Each row was made from one small tree. The marks that hang from a mark follow it in brackets, in alphabetical order. Every link used is in the known rows. Write each row's tree.
Known rows
L(Z(S)): [ 0.49 -0.75  1.46 -1.91  0.84  2.03  1.78  1.46 -4.18  0.94 -1.20 -0.69
  0.72  1.21  3.74 -0.41  3.98 -4.07 -3.32 -0.72 -0.98 -1.68  0.04 -3.31
  1.75]
G(A(J(H)) P Z(S)): [ 0.42  2.00 -2.43 -6.96  0.72 -0.92  0.95 -3.55 -4.08  2.91 -0.33 -1.42
  1.03  2.64  2.85  0.18 -2.13  0.33 -5.50  2.86 -2.14 -2.12  0.76 -6.24
  2.33]
Q(J(A)): [ 0.39 -1.70 -0.40 -1.91 -1.47  0.78  1.35  0.89 -4.84  2.08  1.49 -0.67
 -0.20  1.37  3.53 -0.04  1.30 -3.39 -6.16 -1.18 -0.27 -1.78  0.18 -0.75
  2.48]
F(H(J(A))): [ 0.34 -2.09  1.17  0.27  1.14  0.11  1.22 -1.03 -2.79  2.10  0.35 -1.11
 -0.06  2.45  3.72  0.57  2.99 -2.06 -4.91 -0.53 -0.24 -0.68 -0.74 -4.00
  2.78]
P(G(A Z(S(H)))): [ 1.45  2.99 -0.96 -1.31  1.55  1.08  1.09 -4.49 -4.26  2.03 -2.22 -1.69
  0.03  1.44  4.16 -0.01  2.02  1.22 -4.30  1.98 -1.99 -2.70  0.31 -4.71
  1.11]
Z(S(H(J))): [ 0.60 -0.93 -0.04 -1.49 -0.42  2.68  1.85 -0.13 -5.09  0.87 -1.15 -1.31
 -0.41  1.69  2.70  1.36  2.85 -0.76 -3.51  1.15 -0.87 -1.03  0.04 -2.04
  1.64]
F(H): [ 0.46 -1.66  0.72  2.57  1.44  0.33  0.93 -2.26 -3.23  2.49 -0.41 -1.03
  0.78  2.04  2.51 -1.01  2.39 -1.90 -3.80 -1.54 -1.15 -1.85 -1.22 -4.02
  3.02]
C(X(G(A))): [ 1.15 -1.09 -1.32  2.87  0.28  0.95  0.39 -3.45 -3.08  3.63 -0.06 -0.42
  0.26  1.09  3.42 -0.59  1.67 -1.81 -0.42 -0.35 -0.69 -3.74  0.32 -2.53
  1.15]
S(H(J(A))): [ 0.78 -2.76 -0.40 -1.22 -1.60  1.70  1.83  0.64 -4.64  1.55  0.40 -0.74
 -0.80  1.97  3.99  1.65  2.24 -2.34 -4.72  0.26  0.06 -1.28 -0.25 -1.21
  1.78]
S(H(J(A)) Z): [ 0.73 -2.68  0.01 -0.98 -2.38  2.72  2.26  1.35 -4.59  0.72  0.09 -0.92
 -0.89  2.08  4.51  1.96  1.06 -1.11 -4.99  0.79  0.23 -0.68 -0.42 -2.59
  0.90]
X(J(A)): [ 0.05 -0.91 -0.07  0.32  0.00  0.50  1.91 -0.44 -4.06  2.82  0.90 -0.22
  0.13  1.29  3.31  0.74  2.41 -3.57 -3.56 -0.58 -0.70 -2.36  0.30 -2.35
  2.56]
J(A H): [ 0.66 -1.61 -0.88  0.35 -0.77 -0.53  1.61  1.90 -4.29  2.23  1.35 -0.42
 -0.44  2.86  3.94  0.48  2.50 -2.42 -4.88 -0.80  0.14 -1.73  0.28 -0.68
  1.98]
C(X(G J)): [ 0.29 -0.40 -0.31  4.95 -0.50  2.11  1.05 -3.66 -5.28  3.28 -0.34 -0.33
  0.84  1.11  2.23  0.37  1.10 -2.24  1.03 -0.90 -0.89 -3.10  0.73 -2.49
  1.96]
G(P): [ 0.40 -2.77 -1.56 -3.98 -1.02  0.63  0.74  0.07 -3.27  2.83  0.32 -0.52
  1.24  0.90  2.73 -0.43  0.74 -2.15 -2.23 -1.24 -1.32 -3.60 -0.27 -2.33
  2.78]
X(G J(H)): [-0.28  0.81 -1.33  5.04 -0.20  1.02  1.79 -2.49 -6.97  2.76  0.28 -0.58
  1.09  1.79  2.76  0.31  0.54 -1.59 -1.16  0.45 -0.82 -2.56  1.09 -3.50
  1.90]
C(X(G(P Z) J(A H))): [ 0.36  1.35 -2.04  3.03 -0.91 -0.18  0.84 -0.89 -6.86  3.36  0.30 -0.80
  1.36  2.98  3.19  1.41 -1.92  0.27 -0.10  1.11 -0.76 -2.82  1.62 -3.82
  1.47]
C(X(G(Z))): [ 1.11 -0.79 -0.15  3.32 -0.56  1.42  0.49 -2.82 -4.16  2.91 -1.10 -0.55
  1.28  2.02  2.72 -0.33  0.47 -1.72  0.68 -1.56 -0.87 -3.53  0.76 -2.82
  1.68]
G(A(J) P Z(S(H))): [ 0.67  1.06 -2.45 -6.52  0.03  0.68  1.18 -3.55 -4.75  2.76 -0.83 -1.43
  1.05  1.68  2.60  0.21 -2.10  0.28 -5.09  3.15 -2.10 -2.51 -0.19 -5.88
  1.88]
Q(J): [ 0.41 -1.59 -0.45 -1.84 -1.31  1.55  1.08 -1.66 -5.11  1.85  0.41 -0.86
  0.39  1.05  2.95 -0.43  0.65 -3.06 -5.23 -1.67 -1.17 -2.12 -0.09 -1.80
  2.80]
P(G(A Z(S))): [ 1.26  2.87 -0.42 -2.73  2.41  0.22  0.80 -4.94 -2.12  2.39 -1.81 -1.45
  0.37  1.13  4.36 -0.72  2.56  0.06 -3.61  0.93 -2.13 -3.19  0.88 -4.90
  1.69]
C(X(G)): [ 0.87 -1.90 -0.38  3.57 -0.95  1.72  0.66 -1.62 -3.93  2.99 -0.28 -0.30
  0.55  1.52  2.76 -0.41  1.73 -2.47  0.22 -1.47 -0.39 -3.38  0.32 -0.85
  1.62]
L(Z(S(H(J)))): [ 0.61 -1.08  1.09 -1.64 -0.12  3.47  2.05  0.92 -6.15 -0.17 -1.97 -1.18
 -0.08  1.51  3.88  1.37  3.38 -2.77 -3.95  0.87 -0.91 -0.37 -0.20 -3.84
  1.22]

Which tree is each row?
[ 0.41 -0.51 -0.15  4.94 -0.49  1.22  1.37 -0.98 -4.88  3.43  0.83 -0.20
  0.25  1.46  3.12  0.76  1.66 -2.64 -0.24 -0.19 -0.02 -2.89  0.99 -1.42
  1.62] -> C(X(G J(A)))
[ 0.93  0.39 -1.41 -0.10 -1.36  1.99  0.93  1.35 -6.23  2.01 -0.94 -1.55
  0.50  2.52  3.41  1.89  0.12  1.58 -0.26  2.48 -0.14 -2.06  1.34 -2.77
  0.50] -> C(X(G(P Z(S(H(J(A)))))))
[ 1.23  2.74 -1.00 -3.52  0.61  1.10  1.26 -6.80 -4.11  2.27 -1.75 -1.57
 -0.01  1.60  3.89 -0.04 -0.58  0.04 -6.24  3.04 -2.08 -1.92  0.06 -5.06
  1.78] -> P(G(A(J) Z(S(H))))
[ 0.83  0.42 -3.00 -1.27 -0.81 -0.54  0.06 -5.46 -5.02  3.91 -0.11 -0.91
  1.25  2.67  3.15  0.08 -4.10 -0.10 -2.27  1.73 -1.48 -2.99  0.89 -5.53
  1.70] -> C(X(G(A(J(H)) P Z)))
[ 0.62 -0.01 -2.90 -6.18 -0.27 -1.20  0.63 -4.77 -4.12  3.34  0.17 -0.96
  1.24  2.46  3.45  0.14 -3.60 -0.85 -5.50  1.43 -2.08 -2.67  0.09 -6.49
  2.70] -> G(A(J(H)) P Z)
[ 0.65  0.45 -1.62 -3.16 -0.33  1.43  1.19  0.84 -5.61  1.88 -1.45 -1.43
  1.37  2.02  2.20  0.35  0.25  0.98 -2.45  1.15 -1.71 -2.83  0.04 -3.71
  1.60] -> G(P Z(S(H)))
[ 0.05  1.76 -2.38 -5.09  0.83  0.22  1.06 -3.85 -3.74  3.75 -0.36 -1.24
  2.06  1.02  2.94 -1.05 -1.93 -0.60 -2.16  2.78 -1.66 -3.79  1.02 -6.54
  1.92] -> X(G(A(J) P Z(S)))
[ 0.78 -0.68 -2.20 -5.29  0.92 -0.51  0.39 -2.92 -2.58  3.32 -0.52 -0.90
  1.63  1.07  3.57 -0.50 -0.36 -0.77 -2.82 -0.23 -2.26 -4.25 -0.03 -6.14
  2.16] -> G(A P Z)
[ 0.60  2.70 -0.16  5.62 -0.01  2.02  1.81 -0.35 -7.18  2.43 -0.89 -1.11
  0.40  2.57  2.71  1.64  1.32  0.44 -0.52  2.22 -0.42 -1.95  1.41 -2.69
  0.66] -> C(X(G(Z(S(H))) J(A)))
[ 1.03  2.60 -0.32 -5.23  1.41  0.29  0.94 -7.01 -2.24  2.72 -1.43 -1.37
  0.36  1.27  3.86 -0.65  0.07 -1.20 -5.57  1.78 -2.18 -2.50  0.65 -5.51
  2.41] -> P(G(A(J) Z(S)))
[ 1.07  0.82 -1.67  1.34  0.05 -0.06  0.51 -6.47 -4.52  3.54 -0.33 -0.71
  0.59  3.06  3.34  0.05 -2.61 -1.31 -3.02  1.17 -1.25 -2.34  0.89 -4.96
  1.63] -> C(X(G(A(J(H)) Z)))
[ 0.23  0.91 -3.56 -2.80 -0.41 -0.90  0.79 -4.63 -5.02  3.78  0.27 -1.02
  1.88  2.18  3.60 -0.54 -4.21 -0.53 -3.27  2.08 -1.49 -3.36  0.72 -6.69
  1.93] -> X(G(A(J(H)) P Z))
[ 0.39  0.35 -2.82 -2.11  0.75 -0.08  0.51 -2.86 -3.55  3.84 -0.31 -0.92
  2.22  0.79  3.81 -1.09 -0.92 -0.39 -0.46  0.58 -1.68 -5.00  0.70 -6.38
  1.48] -> X(G(A P Z))
[ 0.57 -0.83 -2.16 -7.65  0.02 -0.44  0.59 -4.98 -2.61  3.63 -0.08 -0.82
  1.59  1.21  3.13 -0.53 -2.83 -2.06 -4.78  0.42 -2.37 -3.56 -0.29 -6.77
  3.03] -> G(A(J) P Z)
[ 0.88  0.90 -2.21 -5.82  0.77  1.30  1.04 -2.09 -4.82  1.67 -1.58 -1.91
  0.69  1.67  3.25  1.32  0.22  1.88 -3.16  3.02 -2.06 -2.35  0.31 -6.29
  1.34] -> G(A P Z(S(H(J))))
[ 0.82  2.70 -1.59  5.05  1.48  0.20  0.77 -6.17 -6.02  3.38 -0.97 -0.88
  0.91  2.59  3.34  0.88 -0.77  0.39 -0.54  1.45 -1.69 -2.91  1.52 -6.22
  1.20] -> C(X(G(A Z) J(H)))
[ 0.36  0.35 -0.95  6.21 -0.80  0.53  1.47 -0.58 -6.47  3.13  1.01 -0.39
 -0.13  2.70  3.20  1.31  1.06 -1.60 -1.08  0.48  0.17 -1.96  1.38 -1.24
  1.38] -> C(X(G J(A H)))
[-0.30  0.88 -1.84  0.05 -0.27  0.94  1.19 -3.07 -5.78  3.50 -0.65 -0.90
  2.83  0.85  2.56 -0.21 -1.69 -0.95  0.92  0.26 -1.81 -4.52  1.05 -6.24
  2.29] -> X(G(P Z) J)
[-0.12  0.89 -1.51  2.31  1.39  0.90  1.57 -4.93 -4.47  3.66  0.16 -0.47
  1.12  0.18  3.25 -0.38  1.14 -2.20 -0.81  0.90 -1.38 -3.86  0.64 -5.51
  1.70] -> X(G(A) J)
[ 0.48  0.44 -0.97 -4.79  0.51  0.57  0.97  0.52 -3.59  2.36 -1.15 -1.19
  1.74  1.68  2.40 -0.29  0.97 -0.30 -2.04  0.03 -1.80 -3.42  0.60 -4.24
  2.26] -> G(P Z(S))
[ 0.27  0.87 -1.84 -1.60 -0.82  1.55  1.69  1.81 -6.38  1.91 -0.68 -1.62
  1.07  2.00  3.71  1.20  0.16  1.11 -1.12  2.88 -0.11 -2.45  1.26 -3.69
  0.79] -> X(G(P Z(S(H(J(A))))))
[ 0.22  2.04 -3.07 -3.17 -0.08  0.99  1.33 -3.54 -5.77  3.31 -0.67 -1.46
  1.60  1.36  2.81 -0.43 -2.85  0.61 -2.76  3.73 -1.56 -3.26  0.33 -6.20
  1.23] -> X(G(A(J) P Z(S(H))))
[ 0.99  1.74 -2.03 -1.14  1.21  0.53  0.12 -2.25 -3.89  3.42 -1.02 -1.26
  1.50  1.45  3.07 -0.47  0.40  1.26  0.85  1.71 -1.53 -4.21  1.29 -5.08
  0.91] -> C(X(G(A P Z(S))))
[ 1.21  1.76  0.19 -1.85 -0.02  2.44  1.30 -3.89 -4.99  0.82 -2.67 -1.85
 -0.06  1.87  3.90  1.27  1.58  0.90 -3.59  1.38 -1.63 -1.48  0.66 -3.76
  1.69] -> P(G(Z(S(H(J)))))
[ 0.24 -0.07 -2.33  0.34 -0.17 -0.17  1.42 -4.90 -4.60  3.46  0.91 -0.55
  0.47  1.88  3.48 -0.64 -1.15 -2.38 -4.17  1.51 -0.59 -2.40  0.44 -4.17
  1.87] -> X(G(A(J(H))))
[ 0.92 -0.35 -2.00  2.04 -0.62  0.25  0.64 -5.51 -4.65  3.55  0.58 -0.47
 -0.06  2.49  3.26  0.04 -1.41 -1.91 -3.26  1.10 -0.58 -2.08  0.50 -2.97
  1.55] -> C(X(G(A(J(H)))))
[ 0.96  0.39 -1.61 -2.92 -0.08 -0.49  0.87 -7.19 -3.24  2.82  0.22 -0.87
 -0.49  1.72  4.42 -0.27 -0.84 -1.94 -6.86  0.99 -1.48 -1.87  0.01 -3.59
  2.54] -> P(G(A(J(H))))
[ 0.14  0.25 -2.09  3.56 -1.41 -0.03  0.95  0.27 -6.83  3.46  1.12 -0.58
  0.58  2.35  3.20  1.31 -0.78 -0.43 -0.33  1.21 -0.16 -2.60  1.33 -1.76
  1.43] -> C(X(G(P) J(A H)))
[ 1.00  3.68 -0.97 -3.69  1.31 -0.50  0.99 -6.85 -3.67  2.44 -1.09 -1.54
  0.02  2.52  4.15 -0.06 -0.62 -0.01 -6.46  2.73 -2.04 -1.59  0.94 -5.32
  2.11] -> P(G(A(J(H)) Z(S)))
